Known rows, with every step that occurs
buso rebim fimar gitub bifek: [ 3.10  1.83 -0.80 -0.94  2.81  2.51 -2.51  1.00 -0.82 -1.77 -1.94  0.72
 -1.23  1.39  0.72  1.94 -1.15  1.43  1.55  0.41 -2.06 -1.39  0.98  3.82
 -0.59]
buso rebim: [ 1.95  1.58  1.04 -1.48  0.18  1.12 -0.61  1.04 -1.84 -1.43 -0.20  0.12
 -0.91  0.30  0.37  1.80 -0.97 -0.34 -0.88  0.44 -0.83 -2.80 -0.24  0.29
 -1.29]
fimar rebim buso tinop: [ 0.68  0.73 -2.67 -3.03 -2.80 -0.10 -0.80  0.95 -2.18 -1.01 -0.79 -0.04
  0.69  0.16 -0.49  1.50  0.24 -1.85 -0.39  0.85 -0.06  0.41 -0.77  0.57
 -1.04]
fimar luga vubikiz rebim buso tinop somog: [-1.63  1.29 -1.86 -2.60 -4.30 -2.54  0.77 -0.54 -1.22 -0.70  0.76 -1.24
  2.58  0.93  0.37 -2.74  3.67 -4.60 -0.97  3.45  0.02  0.82 -0.06  0.09
 -2.67]
fimar luga buso: [-0.73  1.65  2.10 -0.99  0.60  1.03  0.13 -0.18 -1.70 -1.27 -0.18  0.07
 -0.40 -2.33  0.35 -0.48  0.90  0.46 -0.57  1.76 -0.15 -2.91 -0.39  0.12
  1.50]
gitub fimar rebim: [ 2.13  1.36  2.20  0.72 -1.56  2.07 -3.15  0.67 -1.47 -1.90 -0.19 -0.47
 -1.07 -0.66 -0.33  0.29 -0.27 -0.49  0.50 -0.60 -0.73 -2.16  0.06 -1.31
  1.08]
gitub bifek: [ 3.57  2.97  3.41 -1.78  0.36  1.72 -1.79  1.17 -0.51 -1.93 -0.93  1.19
 -1.91 -0.37  0.98  2.62 -1.76 -0.47  2.73 -0.62 -0.34 -3.12  0.05  0.82
  0.53]
fimar luga vubikiz: [-0.22  2.52  4.43  0.59  1.22  0.55 -0.56 -0.50 -0.44 -1.67  0.26  0.64
 -0.62 -2.04  0.44 -1.93  1.46 -0.19 -1.22  1.19 -0.64 -0.43  0.56 -0.57
  0.29]
buso rebim fimar: [ 1.69  1.20 -0.88 -0.93  1.44  1.32 -1.08  1.14 -2.01 -1.27 -0.69 -0.17
 -0.45  0.08  0.32  1.67 -0.20  0.51 -1.20  0.52 -1.25 -1.48  0.39  1.40
 -1.14]
bifek gitub fimar rebim buso tinop somog: [ 1.74  0.84 -2.88 -4.25 -5.31  0.08 -2.39  1.36 -1.91 -1.68 -1.20 -1.60
 -1.05  1.70 -0.33 -0.82  0.93 -3.46  3.26  0.20 -1.61  0.16 -0.37 -0.07
 -0.55]
fimar gitub bifek: [ 3.99  3.08  3.50 -0.99  1.45  2.68 -2.40  1.46 -0.18 -2.19 -2.24  1.73
 -2.01  0.70  0.87  2.23 -2.30  0.73  3.47 -0.51 -1.52 -2.38  0.66  2.29
  0.64]
tinop buso rebim: [ 1.08  1.70  2.13 -2.16 -1.25  0.38  0.95 -0.36 -1.97 -1.21 -0.63 -0.66
 -1.04  0.84  0.56  0.93 -2.79 -1.56 -1.48  0.23 -0.58 -2.22 -0.78  0.51
 -1.16]
somog tinop buso: [ 1.50  2.50  5.29 -2.70 -2.36 -0.40  1.31  0.61 -1.27 -0.78 -3.23 -0.33
 -2.32  0.96  0.59 -1.03 -3.83 -0.84  0.16 -0.93  0.82 -1.34 -0.60 -0.35
 -0.98]
rebim fimar gitub: [ 2.78  2.06  1.65  0.36  2.40  2.75 -2.11  2.10 -1.25 -1.89 -2.89  1.04
 -0.94  0.26  0.43  1.35 -1.15  1.89  1.01 -0.31 -2.30 -0.37  1.40  2.32
  0.38]
somog tinop buso luga vubikiz rebim: [-2.07  1.00  4.27 -1.19 -1.73 -1.29  2.61 -1.33  1.06 -0.80  0.36 -1.42
  0.24  2.23  1.46 -3.37 -2.50 -1.72 -2.84  3.09  0.07 -1.22 -0.32 -0.50
 -0.30]
vubikiz rebim buso luga fimar: [-1.20  0.11 -2.46 -0.63 -0.54  0.83 -2.04  0.20 -0.72 -1.56  2.43 -1.41
  1.67  0.60  1.63  0.62 -0.49  0.34 -2.62  3.00 -1.81 -3.20  0.24  1.42
  1.89]
luga buso rebim fimar: [-0.35 -0.51 -2.45 -1.43  1.05  1.35  0.05  0.86 -1.84 -1.21  0.20 -0.39
  0.03  0.16  0.43  1.60  0.50  0.53 -1.82  2.81 -0.69 -2.28 -0.35  1.63
 -0.11]
rebim fimar luga buso: [-0.94  1.30  0.25 -0.35  1.82  1.32 -0.37 -0.04 -1.91 -1.05 -0.75 -0.30
  0.13 -2.59  0.36 -0.65  1.62  1.27 -0.92  1.87 -0.52 -1.54  0.31  1.23
  1.66]
bifek gitub fimar luga: [ 1.96  3.53  3.73 -0.31  0.49  2.90 -3.23  0.55 -1.42 -2.47 -0.33 -0.27
 -2.49 -2.27  0.41 -0.82 -0.53  0.02  2.40 -0.90 -3.20 -2.54  0.79 -0.61
  1.51]
buso luga: [ 0.93  1.97  3.33 -1.47  1.47  1.12 -0.18  0.66 -0.45 -1.40  0.29  0.02
 -1.16 -0.83  1.10  0.79 -1.56  0.29 -0.34  0.68 -0.89 -2.44 -0.18  0.10
  2.00]
vubikiz rebim fimar gitub bifek: [ 3.38  2.39  0.02  0.59  1.72  3.03 -2.93  1.27 -0.49 -2.16 -1.87  0.68
  0.72  1.63  1.18  2.32 -1.36  0.86  2.27  0.82 -2.54 -2.68  1.70  3.27
 -0.15]
somog tinop buso rebim: [ 0.88  1.68  2.87 -3.24 -2.30 -0.87  1.79  0.01 -1.72 -0.45 -2.34 -1.09
 -2.02  1.86  0.40 -1.12 -3.41 -1.08 -1.40 -0.12  0.69 -1.70 -0.89  0.16
 -2.35]
rebim buso luga fimar: [-0.81  0.36 -0.87 -1.56  0.51  0.72 -2.00  0.57 -0.69 -1.50  1.53 -0.73
 -0.50 -0.48  1.34  0.42 -0.71  1.03 -1.79  1.73 -1.12 -1.67 -0.16  1.40
  2.89]
somog tinop buso luga fimar gitub: [-0.62  0.87  4.15 -1.74 -0.52  0.38 -0.05 -0.18  0.11 -0.98 -3.20 -0.51
 -2.15  2.02  1.31 -3.25 -3.37  2.05 -0.83  0.09 -0.81 -1.30  0.25  2.03
  2.55]
luga buso rebim: [-0.15 -0.08 -0.48 -2.04 -0.26  1.08  0.51  0.73 -1.57 -1.40  0.80 -0.02
 -0.49  0.39  0.41  1.74 -0.19 -0.27 -1.49  2.68 -0.32 -3.61 -0.96  0.53
 -0.23]

Rows
[-2.02 -0.30 -0.28  0.47 -0.19  0.34 -2.20 -0.92  0.54 -1.67  3.74 -1.59
 -0.28 -0.31  0.22 -2.08  0.63 -1.12 -2.36  3.34 -0.80  1.03 -0.48 -0.84
  2.08] | gitub fimar rebim buso luga vubikiz
[-0.16  2.07  5.17 -3.26 -0.94 -0.80  2.16 -0.33 -0.34 -0.42 -1.90 -1.19
 -2.26  0.69  1.05 -2.19 -4.04 -0.41 -0.85  0.20  0.70 -1.30 -0.88 -0.03
  0.94] | somog tinop buso luga
[-0.55  2.20  1.18 -2.19 -0.04 -0.88  1.28 -1.31 -2.46  0.19 -2.96 -2.03
 -1.12 -0.17  0.13 -3.64 -1.13  0.29 -2.37 -0.07  0.38  0.08  0.03  1.29
 -1.80] | somog tinop buso rebim fimar luga
[-2.15  0.73  1.59  0.50  0.48  0.20  1.21 -1.56  0.63 -1.34  1.54 -1.21
  1.70  0.97  1.66 -1.45 -1.14 -1.31 -3.32  3.44 -1.51 -0.43  0.41  0.86
  0.96] | tinop buso luga vubikiz rebim fimar
[ 2.08  1.82  1.05 -2.71  0.41  0.60 -0.14  0.06 -0.80 -0.73 -4.07 -0.53
 -2.29  2.99  0.67 -0.97 -3.57  0.65  1.03 -0.12 -0.48 -0.25  0.26  3.66
 -1.58] | somog tinop buso rebim fimar gitub bifek
[ 2.52  1.94  1.89 -4.47 -4.13 -0.95  0.69  1.87 -1.68 -0.83 -2.73  0.45
 -0.70  1.08  0.33  0.59  0.91 -3.31  2.46 -0.51  0.54 -1.17 -0.50 -0.07
 -1.17] | buso tinop somog
[ 1.08  0.76 -2.88 -4.35 -4.78 -1.69 -0.13  0.97 -2.37 -0.59 -1.95 -1.13
  0.58  1.56 -0.51 -0.44  1.64 -3.04  0.83  0.60  0.86  0.65 -0.75  0.36
 -1.58] | fimar rebim buso tinop somog
[-0.52  0.82 -1.42 -1.47  0.77  0.38 -0.96 -0.30 -1.11 -1.16  1.03 -1.58
  0.12 -0.37  0.25 -0.22 -0.84  0.54 -1.92  1.82 -0.54 -0.60 -0.52  0.62
  1.61] | fimar rebim buso luga
[ 0.29  0.10 -2.38 -0.27 -1.29  1.12 -3.39  0.56 -1.91 -1.78 -0.23 -0.76
  0.22 -0.05  0.12  0.26  0.44  1.34 -1.66  0.59 -0.70 -1.51  0.33  0.92
  1.24] | luga fimar rebim buso
[ 1.09  1.28 -1.33 -0.96 -0.62  0.76 -1.79  0.69 -2.09 -1.52 -0.22 -0.79
  0.01 -0.23 -0.28  0.89 -0.66  0.15 -0.96  0.79 -0.46 -0.68 -0.23  0.35
 -0.32] | fimar rebim buso
[ 1.04  1.27  1.01 -1.88  0.10  0.44  0.62  0.45 -1.63 -0.59 -4.18 -0.87
 -1.72  2.71  0.25 -1.69 -3.16  0.92 -1.03  0.01 -0.85  0.40  0.35  2.67
 -2.11] | somog tinop buso rebim fimar gitub
[ 2.09  1.21 -0.78 -0.15  2.45  2.30 -1.69  1.49 -1.70 -1.58 -2.09  0.36
 -0.60  1.24  0.26  1.27 -0.73  1.70 -0.58  0.64 -2.40 -0.75  1.05  2.81
 -1.01] | buso rebim fimar gitub
[-1.47  0.23  2.33 -1.80 -1.97 -0.50  0.13 -1.56 -0.43 -0.52 -2.42 -1.95
 -1.12  1.20  0.71 -4.07 -1.90  1.59 -2.45  0.01  0.67 -1.82 -0.14  0.48
  2.61] | somog tinop buso luga fimar rebim
[ 2.66  1.87  1.89 -0.08 -0.83  3.22 -3.76  1.00 -1.15 -2.84 -0.71 -0.46
 -2.00 -0.21 -0.03  0.26 -1.12  0.15  2.08 -0.79 -2.88 -2.74  0.66 -0.82
  1.35] | bifek gitub fimar rebim
[-1.99  1.04  3.56 -0.11 -0.69 -0.10  1.81 -1.72  0.86 -1.53  2.16 -0.91
  1.16  1.19  1.70 -1.29 -1.87 -2.14 -2.99  3.41 -1.17 -1.73 -0.21 -0.19
  0.80] | tinop buso luga vubikiz rebim
[ 2.08  1.25  2.44  0.49  0.47  2.68 -3.19  1.83 -0.88 -2.39 -2.29  1.38
 -1.18  0.63  0.81  0.82 -0.79  2.29  0.65 -0.42 -2.25 -2.50  1.18  1.87
  1.73] | luga fimar gitub
[-0.16  2.13  4.81  1.42 -0.02  1.07 -2.19 -0.46 -0.31 -1.82  1.56  0.14
 -1.29 -2.37  0.28 -2.20  1.61 -1.23 -0.36  0.99 -0.94 -0.38  0.37 -1.49
  0.95] | gitub fimar luga vubikiz
[-2.31  0.62  2.35 -0.63 -0.45 -0.99  2.07 -1.23  0.88 -0.62 -0.15 -1.74
  0.77  2.08  1.49 -3.48 -1.81 -0.90 -3.28  3.16 -0.27  0.09  0.36  0.49
 -0.24] | somog tinop buso luga vubikiz rebim fimar
[ 2.36  1.84 -0.01  1.40  1.40  2.80 -2.16  1.70 -1.28 -1.99 -1.92  0.32
  1.24  1.33  0.66  1.68 -0.94  1.19  0.21  1.02 -2.89 -1.97  1.78  2.30
 -0.62] | vubikiz rebim fimar gitub
[-2.13  1.33  1.95 -1.15  0.19 -1.54  1.64 -2.00 -1.00 -0.14 -1.62 -1.57
 -0.84  0.24  0.29 -5.09  0.11 -0.29 -3.55  1.58  0.40  1.67  0.22  0.78
 -2.07] | somog tinop buso rebim fimar luga vubikiz
[-1.40  0.80 -0.31 -1.53  0.66  0.70  0.57 -0.77 -2.12 -0.91  0.71 -0.73
 -0.10 -1.47  0.17 -0.63  1.30  0.26 -2.11  2.63 -0.28 -3.28 -0.62  0.65
  0.19] | fimar luga buso rebim
[ 0.51  2.15 -0.70 -0.39  2.30  0.98 -1.03 -0.36 -2.56 -0.84 -0.78 -0.87
 -0.02 -1.78  0.10 -0.66  1.31  1.06 -1.81  0.48 -1.13 -1.10  0.68  1.49
 -0.77] | buso rebim fimar luga
[ 0.05  1.44  0.25 -2.22  1.20  0.34 -0.49  0.75 -0.85 -1.26  1.56 -0.76
 -0.77 -0.69  0.96  1.05 -1.86 -0.23 -1.08  1.93 -0.87 -0.87 -0.74  0.78
  1.37] | rebim buso luga
[-1.59  1.83 -0.25  0.82 -0.08 -0.04 -0.82 -0.79 -0.93 -1.62  2.45 -0.88
  2.00 -0.77  0.63 -1.36  1.35 -1.38 -2.72  3.61 -1.27 -0.51  0.49  0.05
 -1.31] | fimar luga vubikiz rebim buso
[ 0.76  0.45 -2.27 -2.18 -3.93  0.48 -2.44  0.98 -2.06 -1.17  0.50 -0.47
  0.03 -0.21 -0.64  1.17  0.40 -2.95  0.36  0.66 -0.39  0.53 -1.02 -0.34
 -0.37] | gitub fimar rebim buso tinop
[ 0.79  1.22 -2.59 -2.80 -3.35  0.09 -0.25  1.51 -1.91 -1.23  0.64  0.09
  2.08  0.95  0.51  3.04 -0.57 -3.31 -0.32  2.14 -1.04 -1.37 -0.60  0.68
 -2.29] | vubikiz rebim buso tinop
[ 1.12  0.34 -2.46 -3.50 -6.05 -1.11 -1.79  0.94 -2.23 -0.77 -0.59 -1.59
 -0.06  1.19 -0.67 -0.73  1.73 -4.14  1.66  0.43  0.51  0.68 -1.01 -0.63
 -0.82] | gitub fimar rebim buso tinop somog
[-1.58  0.67  0.96 -1.27  1.35 -0.17  0.00  0.08  0.64 -1.60  2.87 -0.25
 -0.55 -0.37  1.18 -0.43 -0.47 -0.82 -2.28  3.51 -0.81  0.77 -0.50  0.33
  1.11] | rebim buso luga vubikiz
[ 2.12  1.94  0.29 -1.60  1.37  1.81 -0.93 -0.33 -0.97 -1.50 -2.41  0.00
 -1.29  1.87  0.90  1.10 -2.94  0.23  0.93  0.17 -1.72 -0.76  0.44  3.97
 -0.44] | tinop buso rebim fimar gitub bifek
[ 0.61  1.39  2.56  1.01 -0.78  1.01 -0.58  0.65  0.10 -2.21  1.24  0.53
  1.19  0.86  0.93  0.76  0.13 -1.47 -1.42  2.52 -1.37 -2.40  0.67 -0.68
 -1.18] | luga vubikiz rebim
[-1.99  1.39  1.17 -0.06  1.15 -0.31  0.94 -2.36 -1.26 -0.85  0.05 -1.05
  0.14 -0.85  0.47 -2.99  0.79 -0.71 -3.74  1.86 -0.85  1.14  0.32  1.19
 -0.93] | tinop buso rebim fimar luga vubikiz
